Each row was made from one walk, in order. Every step used is in the known rows, and no mark comes twice. Write each row's walk.
(in the rows, 100 means zero)
Known rows
buzo > satob > gudof > sofin: 97	115	74	94	80	104	105	91	142	145	114	107	81	81	93	106	115	108	94	129
buzo > lezub > sofin > gudof: 114	69	75	56	95	89	80	118	67	113	86	81	113	109	128	38	88	128	91	103
gudof > sofin: 99	84	83	78	125	103	105	110	149	123	127	92	87	111	90	76	89	108	158	108
sofin > lezub > buzo: 135	84	123	132	129	83	93	65	79	44	75	61	125	134	69	86	90	97	114	92
lezub > sofin > gudof: 100	74	87	68	108	91	87	117	80	119	126	76	98	116	117	52	90	148	91	108
sofin > lezub > buzo > satob > gudof > koso: 96	104	64	108	96	115	109	102	118	99	95	115	128	93	77	169	150	80	78	102
koso > gudof > satob: 97	119	151	100	110	97	111	111	79	151	174	132	80	94	90	135	83	103	120	78
sofin > gudof > koso: 98	75	47	77	136	136	115	161	136	110	105	105	129	124	96	131	139	106	119	79
koso > gudof > satob > buzo > lezub: 89	112	137	116	74	107	86	104	61	77	51	142	96	89	126	93	80	86	83	77
sokis > buzo > satob > gudof: 72	145	95	118	75	98	116	81	107	76	97	99	95	49	112	152	109	50	77	120
gudof > satob > buzo: 67	118	149	142	107	87	81	101	108	61	103	136	78	112	109	92	84	107	59	85
koso > gudof: 73	109	122	105	100	128	136	114	58	113	132	102	78	85	110	144	91	114	161	88
satob > buzo > lezub > sofin > gudof: 98	75	92	78	81	96	73	111	62	91	58	95	103	110	137	29	86	142	54	100
buzo > lezub: 98	89	77	82	109	93	103	123	84	55	53	95	121	90	106	81	94	54	161	99
sofin > lezub > buzo > satob: 127	113	95	135	100	51	95	92	81	65	90	58	112	107	85	128	93	72	115	123
sokis > buzo: 74	106	120	97	140	102	118	98	128	39	107	77	103	81	115	117	72	29	150	91
gudof > sofin > lezub: 141	90	100	79	121	100	132	103	126	154	108	44	112	139	90	51	143	117	132	92
satob > buzo > lezub > sofin > gudof > koso: 80	61	58	62	102	126	83	142	108	101	78	127	118	113	120	85	112	114	75	88
koso > gudof > sofin: 95	95	108	81	102	131	123	109	110	164	139	103	69	99	100	105	88	129	157	97
satob > gudof > sofin: 95	100	90	86	97	124	107	85	145	132	110	114	85	93	85	81	111	124	100	110

Write each row's walk
136	96	115	82	103	120	145	100	95	184	118	54	99	127	99	77	139	135	134	79
koso > gudof > sofin > lezub
65	126	166	143	87	108	93	96	80	90	114	147	63	102	117	117	82	125	61	75
koso > gudof > satob > buzo
73	102	58	107	97	118	100	110	127	77	102	141	115	77	76	182	124	69	91	111
lezub > buzo > satob > gudof > koso
65	86	139	75	66	83	69	91	43	107	108	142	67	76	129	58	54	111	81	102
koso > gudof > satob > buzo > lezub > sofin
138	100	102	88	97	115	134	80	123	158	96	61	110	125	88	57	161	131	87	94
satob > gudof > sofin > lezub
113	73	89	56	99	94	79	106	76	104	78	77	115	97	134	38	75	99	84	97
sokis > buzo > lezub > sofin > gudof
131	109	118	100	126	82	88	123	112	141	135	108	112	125	92	87	104	118	74	79
sofin > gudof > satob
89	130	92	140	73	87	91	65	86	56	86	110	97	69	83	144	97	84	67	131
lezub > buzo > satob > gudof
94	112	87	136	102	54	79	99	88	38	103	86	96	89	86	144	62	59	131	133
lezub > buzo > satob
83	103	143	122	92	85	64	97	93	95	108	130	79	120	123	56	79	149	15	87
lezub > sofin > gudof > satob > buzo
149	88	118	123	109	101	87	47	104	88	71	80	117	127	65	70	97	120	76	97
satob > gudof > sofin > lezub > buzo
96	96	97	81	115	99	106	104	102	36	46	89	125	72	122	90	71	8	150	91
sokis > buzo > lezub
135	113	106	126	83	76	100	82	80	119	106	67	96	102	89	128	87	92	113	117
koso > gudof > sofin > lezub > buzo > satob
113	131	97	137	70	85	103	60	78	75	76	89	109	83	83	133	121	93	54	121
sofin > lezub > buzo > satob > gudof
108	109	82	111	78	98	83	70	133	113	103	114	84	83	81	105	89	108	82	130
lezub > buzo > satob > gudof > sofin
62	94	58	84	113	144	122	126	140	89	110	141	115	88	83	158	147	87	110	91
satob > gudof > koso
